Each row was made from one small tree. The marks that hang from a mark follow it in brackets, in alphabetical order. Every link used is in the known rows. Write each row's tree.
Known rows:
pununa[lako[mela safez]]: | -2.60 |  0.55 | -0.14 | -0.43 |  1.30 |  0.04 | -2.40 | -0.19 |  2.57 |  2.04 |  1.49 |  3.13 |  1.06 | -2.36 |  0.78 |  4.03 | -3.59 |  1.36 | -1.89 | -1.70 |  0.89 | -1.63 | -0.49 |
lako[mela papiv]: | -3.29 | -0.49 |  0.60 | -1.55 |  1.77 | -0.20 | -1.29 | -0.26 |  2.53 |  2.41 |  2.50 |  3.67 |  2.36 | -1.67 |  0.42 |  2.77 | -3.58 | -0.88 | -4.18 | -1.41 |  0.62 | -2.72 | -0.70 |
pununa[lako]: | -2.44 |  0.73 | -0.04 |  0.55 |  1.11 |  0.53 | -2.47 | -1.85 |  3.01 |  0.90 |  1.73 |  1.13 |  1.16 | -1.45 |  0.91 |  3.20 | -3.43 |  2.16 |  1.85 | -1.13 |  0.29 |  0.10 | -1.57 |
gagen[pununa[lako] tumet[gedag]]: | -1.50 |  1.70 |  0.07 |  1.08 |  0.53 |  0.55 | -2.36 |  1.08 |  3.09 | -0.84 |  1.19 |  1.28 |  1.50 | -0.92 |  0.62 |  0.52 | -3.07 |  0.81 |  2.45 | -2.43 | -0.73 | -0.19 | -0.43 |
papiv[lako[mela[gagen[tumet[gedag]]] safez]]: | -3.03 |  1.68 |  0.73 |  0.90 |  1.62 | -1.00 | -1.59 | -1.16 |  2.14 |  0.69 |  2.20 |  3.13 |  0.84 | -2.17 |  1.48 |  3.26 | -2.64 | -0.74 | -1.90 | -1.22 | -0.37 |  1.14 | -0.67 |
papiv[lako[mela[gagen[tumet]] safez]]: | -3.19 |  1.09 |  0.37 | -0.06 |  1.59 | -0.74 | -1.41 | -0.45 |  2.15 |  1.35 |  1.73 |  3.08 |  0.59 | -1.92 |  1.38 |  3.15 | -2.87 | -2.47 | -2.42 | -1.13 | -0.32 |  1.54 | -0.47 |
lako[mela[gagen[tumet[gedag]]] papiv safez]: | -1.38 |  0.37 |  0.36 | -2.06 |  0.62 | -0.44 | -1.92 |  0.76 |  1.83 |  0.39 |  2.74 |  4.36 |  1.42 | -2.22 |  0.70 |  3.49 | -3.36 | -1.91 | -6.20 | -1.74 |  0.11 | -1.84 |  0.61 |
lako[mela]: | -3.76 | -0.21 |  0.64 | -0.42 |  1.77 | -0.22 | -1.49 | -1.03 |  2.67 |  2.80 |  1.61 |  3.22 |  1.49 | -1.14 |  0.69 |  2.47 | -2.99 |  0.77 | -1.87 | -1.37 |  0.65 | -0.38 | -1.43 |
lako[mela papiv safez]: | -3.04 | -0.76 |  0.37 | -2.14 |  1.70 | -0.23 | -1.47 |  0.47 |  2.36 |  2.32 |  2.60 |  4.51 |  2.11 | -2.45 |  0.57 |  3.18 | -3.66 | -1.68 | -6.72 | -1.62 |  0.80 | -2.82 | -0.08 |
papiv[lako[mela[gagen[pununa tumet[gedag]]] safez]]: | -2.99 |  1.92 |  0.37 |  0.32 |  1.70 | -0.92 | -1.27 |  0.22 |  2.16 |  0.36 |  1.84 |  3.13 |  0.76 | -2.06 |  1.33 |  2.52 | -2.64 | -1.58 | -1.26 | -1.64 | -0.69 |  0.74 | -0.46 |
mela[gagen[pununa tumet[gedag[tabuz]]] lako[papiv]]: |  0.05 |  2.02 | -0.29 | -1.56 | -1.26 | -0.67 | -2.34 |  0.18 |  2.57 | -4.42 |  1.63 |  1.95 |  0.03 | -0.73 |  1.00 |  2.74 | -2.95 | -0.81 |  0.70 | -1.66 | -1.70 |  0.94 | -0.08 |
gedag[tumet]: | -3.66 | -1.56 |  0.86 |  0.03 |  0.96 |  0.27 | -2.14 | -2.23 |  3.11 |  1.84 |  1.43 |  2.78 |  0.79 |  0.15 |  1.18 |  3.46 | -2.54 | -0.74 | -2.69 | -1.22 |  0.31 |  2.33 | -2.46 |
mela[gagen[pununa] lako[safez]]: | -0.94 |  1.66 | -0.89 | -2.45 | -0.30 | -0.56 | -2.07 |  0.05 |  2.20 | -2.04 |  0.96 |  1.46 | -0.85 | -0.99 |  1.17 |  2.97 | -2.50 | -0.07 |  1.63 | -1.38 | -1.27 |  2.88 | -0.51 |
gedag[tabuz tumet]: | -3.41 | -1.88 |  0.55 | -0.03 |  0.02 | -0.11 | -2.35 | -3.04 |  3.62 |  0.02 |  1.63 |  4.42 | -0.17 |  0.20 |  1.37 |  5.05 | -2.66 | -1.79 | -3.95 | -1.32 |  0.41 |  1.64 | -2.84 |
pununa[gagen[tumet[gedag]]]: | -1.63 |  0.36 |  0.41 |  0.11 |  0.30 |  0.97 | -2.44 | -1.25 |  2.72 | -0.53 |  1.99 |  1.52 |  1.83 | -1.04 |  1.05 |  2.91 | -2.90 |  2.63 |  0.00 | -1.73 |  0.26 |  1.24 | -2.18 |
gagen[pununa[lako[mela papiv safez]] tumet[gedag[tabuz]]]: | -1.25 |  1.16 | -0.26 | -0.37 |  0.07 | -0.08 | -2.34 |  2.55 |  3.04 | -1.31 |  1.73 |  4.12 |  1.24 | -1.99 |  0.48 |  2.32 | -3.73 | -1.68 | -2.85 | -2.95 | -0.19 | -3.43 |  0.64 |
tabuz[gedag]: | -3.78 | -0.67 |  1.30 |  1.49 |  1.74 |  0.29 | -1.37 |  0.38 |  3.08 |  1.91 |  1.81 |  1.79 |  1.16 | -0.64 |  1.61 |  2.99 | -2.14 |  2.46 |  3.17 | -0.39 | -0.02 |  0.49 | -2.51 |
tumet[gedag]: | -2.84 |  1.13 |  1.16 |  1.77 |  1.61 | -0.23 | -2.08 | -3.72 |  2.94 | -0.05 |  2.97 |  1.78 |  1.88 | -1.19 |  1.24 |  2.11 | -2.42 |  4.26 |  0.95 | -1.03 | -0.07 |  0.94 | -2.50 |

Write each row's tree:
| -0.92 | -0.12 | -0.80 | -2.41 | -0.02 |  1.02 | -2.73 |  2.55 |  2.27 |  0.63 |  1.50 |  3.23 |  1.89 | -2.76 |  0.51 |  4.96 | -4.46 | -0.54 | -4.07 | -2.45 |  1.15 | -3.27 |  0.31 | => pununa[gagen[tumet] lako[mela papiv safez]]
| -2.24 |  0.33 |  0.37 | -1.11 |  0.71 | -0.07 | -1.83 | -0.19 |  2.13 |  1.59 |  1.34 |  2.98 |  0.47 | -0.71 |  0.68 |  2.66 | -2.88 | -1.02 | -1.53 | -1.48 |  0.02 |  1.08 | -0.54 | => lako[mela[gagen[tumet]]]
| -0.16 |  2.00 | -0.49 | -1.07 | -0.04 |  0.32 | -2.32 |  1.03 |  2.21 | -1.95 |  1.94 |  1.68 |  0.47 | -1.48 |  0.80 |  2.44 | -3.10 | -1.13 |  0.45 | -2.06 | -1.07 |  0.10 |  0.08 | => mela[gagen[pununa[lako[papiv safez]] tumet[gedag]]]
| -3.14 |  1.39 |  0.02 | -0.47 |  1.61 | -0.61 | -1.09 |  0.73 |  2.18 |  1.18 |  1.35 |  2.97 |  0.45 | -1.82 |  1.20 |  2.37 | -2.81 | -3.19 | -1.76 | -1.55 | -0.62 |  1.18 | -0.23 | => papiv[lako[mela[gagen[pununa tumet]] safez]]
| -1.95 |  0.31 | -0.52 | -3.65 |  1.13 | -0.36 | -1.20 |  1.94 |  1.89 |  1.08 |  2.27 |  4.33 |  0.82 | -2.19 |  0.45 |  3.34 | -3.37 | -3.31 | -5.03 | -2.04 | -0.04 | -2.18 |  0.33 | => lako[mela[gagen[pununa]] papiv safez]
|  0.26 |  1.78 | -0.51 | -2.06 | -1.34 | -0.78 | -2.46 |  0.71 |  2.42 | -4.50 |  1.71 |  2.70 | -0.12 | -1.38 |  1.12 |  3.02 | -3.00 | -1.49 | -1.39 | -1.78 | -1.57 |  0.75 |  0.50 | => mela[gagen[pununa tumet[gedag[tabuz]]] lako[papiv safez]]
| -0.87 |  0.21 | -0.82 | -1.17 | -0.23 |  1.44 | -3.12 |  0.83 |  2.62 | -0.12 |  1.16 |  1.54 |  1.03 | -2.08 |  0.94 |  4.40 | -3.85 |  1.03 | -0.75 | -2.01 |  0.68 |  0.17 | -0.88 | => pununa[gagen[tumet] lako[safez]]
| -0.79 |  1.26 | -0.09 | -0.90 |  0.45 | -0.14 | -2.64 |  0.67 |  2.02 | -0.05 |  2.39 |  3.39 |  1.22 | -2.71 |  0.74 |  4.45 | -3.89 |  0.09 | -3.08 | -1.87 |  0.32 | -2.66 |  0.59 | => pununa[lako[mela[gagen[tumet[gedag]]] papiv safez]]
| -2.24 |  0.23 |  0.18 | -2.34 |  1.20 | -0.33 | -1.39 | -0.20 |  1.97 |  1.31 |  2.53 |  3.43 |  1.25 | -1.56 |  0.52 |  3.76 | -3.40 | -1.40 | -3.21 | -1.25 |  0.16 | -1.67 | -0.68 | => lako[mela[gagen] papiv]
|  0.08 |  1.44 |  0.19 | -1.16 | -0.93 | -0.68 | -2.84 | -1.03 |  2.06 | -3.40 |  2.17 |  1.71 |  0.70 | -1.58 |  1.29 |  3.26 | -2.99 |  0.32 | -1.79 | -1.00 | -1.10 |  1.52 |  0.43 | => mela[gagen[tumet[gedag]] lako[papiv safez]]
| -1.20 |  0.14 | -0.58 | -1.93 |  0.05 |  1.05 | -2.61 |  2.12 |  2.34 |  0.74 |  1.44 |  2.67 |  2.05 | -2.19 |  0.37 |  4.60 | -4.42 | -0.02 | -2.04 | -2.32 |  1.01 | -3.10 | -0.26 | => pununa[gagen[tumet] lako[mela papiv]]
| -0.46 |  1.46 | -0.73 | -2.29 | -0.91 | -0.22 | -2.41 |  1.09 |  2.35 | -2.38 |  0.32 |  1.32 | -0.58 | -0.68 |  1.02 |  1.94 | -2.70 | -1.76 |  0.60 | -1.71 | -1.54 |  3.43 |  0.40 | => mela[gagen[pununa tumet] lako[safez]]
| -1.65 |  0.95 | -0.20 | -1.56 |  0.14 | -0.58 | -1.94 |  1.09 |  2.29 | -0.35 |  1.61 |  4.72 | -0.21 | -1.49 |  0.80 |  3.41 | -2.71 | -1.83 | -3.57 | -2.32 | -0.19 | -0.23 | -0.09 | => lako[mela[gagen[pununa tumet[gedag[tabuz]]]] safez]
| -3.58 |  1.27 |  0.31 | -0.07 |  2.04 | -0.90 | -1.25 | -1.27 |  2.09 |  1.45 |  2.10 |  3.04 |  0.43 | -2.20 |  1.46 |  3.75 | -2.76 | -1.27 | -1.80 | -0.95 | -0.19 |  1.19 | -1.06 | => papiv[lako[mela[gagen] safez]]
| -0.10 |  1.83 | -0.69 | -1.03 | -0.54 |  0.14 | -2.44 |  0.73 |  2.46 | -2.87 |  2.08 |  2.43 | -0.08 | -1.44 |  0.89 |  3.24 | -3.19 | -1.53 | -0.02 | -2.13 | -1.01 | -0.28 | -0.17 | => mela[gagen[pununa[lako[papiv safez]] tumet[gedag[tabuz]]]]
| -1.05 |  0.61 | -0.47 | -1.87 |  0.41 |  0.12 | -2.50 |  1.16 |  2.07 |  0.75 |  1.94 |  3.20 |  1.03 | -2.47 |  0.60 |  4.25 | -4.01 | -1.56 | -3.54 | -1.79 |  0.39 | -2.31 |  0.85 | => pununa[lako[mela[gagen[tumet]] papiv safez]]
| -1.65 |  0.31 | -0.58 | -1.70 |  0.54 |  0.61 | -1.97 |  3.88 |  2.76 |  0.97 |  0.78 |  2.94 |  1.67 | -1.69 |  0.16 |  1.13 | -3.95 | -3.57 | -2.83 | -2.82 | -0.16 | -2.32 |  1.29 | => gagen[pununa[lako[mela papiv safez]] tumet]
| -0.91 |  1.11 | -0.39 |  0.02 | -0.13 |  0.26 | -2.49 |  1.52 |  3.24 | -2.36 |  1.96 |  3.08 |  1.33 | -1.84 |  0.68 |  2.00 | -3.58 | -1.45 | -1.56 | -2.63 | -0.61 | -2.28 |  0.21 | => gagen[pununa[lako[papiv safez]] tumet[gedag[tabuz]]]
| -0.19 |  0.67 | -0.18 | -2.30 | -0.96 | -0.37 | -2.65 | -0.21 |  2.12 | -2.55 |  1.57 |  1.68 |  0.29 | -1.29 |  1.12 |  3.14 | -3.25 | -1.61 | -2.24 | -0.92 | -1.07 |  1.95 |  0.68 | => mela[gagen[tumet] lako[papiv safez]]
| -2.02 |  0.03 |  0.17 | -1.44 |  0.44 | -0.53 | -2.22 | -1.43 |  2.80 | -1.00 |  2.02 |  2.07 |  1.61 | -1.82 |  1.12 |  2.95 | -3.37 |  0.55 | -2.41 | -0.86 | -0.24 |  0.25 | -0.42 | => mela[lako[papiv safez]]
| -4.39 |  0.63 |  0.56 |  0.54 |  2.49 | -0.82 | -1.16 | -1.16 |  2.58 |  2.28 |  2.07 |  3.23 |  1.40 | -2.26 |  1.37 |  2.91 | -2.92 | -0.90 | -2.52 | -1.04 |  0.20 |  0.43 | -1.18 | => papiv[lako[mela safez]]
| -3.57 |  1.56 | -0.09 | -0.66 |  2.01 | -0.82 | -0.89 |  0.09 |  2.16 |  1.25 |  1.73 |  3.06 |  0.39 | -2.03 |  1.31 |  3.08 | -2.71 | -2.05 | -1.14 | -1.41 | -0.48 |  0.95 | -0.82 | => papiv[lako[mela[gagen[pununa]] safez]]
| -1.19 |  0.20 |  0.22 | -2.00 |  0.21 | -0.65 | -2.09 |  0.19 |  2.10 | -0.73 |  2.85 |  5.17 |  0.85 | -2.19 |  0.80 |  4.35 | -3.47 | -2.30 | -6.67 | -1.80 |  0.16 | -2.24 |  0.42 | => lako[mela[gagen[tumet[gedag[tabuz]]]] papiv safez]
| -1.56 | -0.31 |  0.05 | -2.76 |  0.58 | -0.18 | -1.82 |  1.28 |  1.86 |  0.94 |  2.30 |  4.28 |  1.13 | -2.06 |  0.57 |  3.41 | -3.52 | -3.64 | -6.65 | -1.67 |  0.17 | -1.53 |  0.78 | => lako[mela[gagen[tumet]] papiv safez]
| -1.90 |  1.19 |  0.07 | -0.88 |  0.30 | -0.48 | -1.77 |  0.50 |  2.40 | -0.22 |  1.51 |  3.94 | -0.02 | -0.74 |  0.66 |  2.78 | -2.73 | -0.96 | -0.90 | -2.15 | -0.33 |  0.04 | -0.73 | => lako[mela[gagen[pununa tumet[gedag[tabuz]]]]]
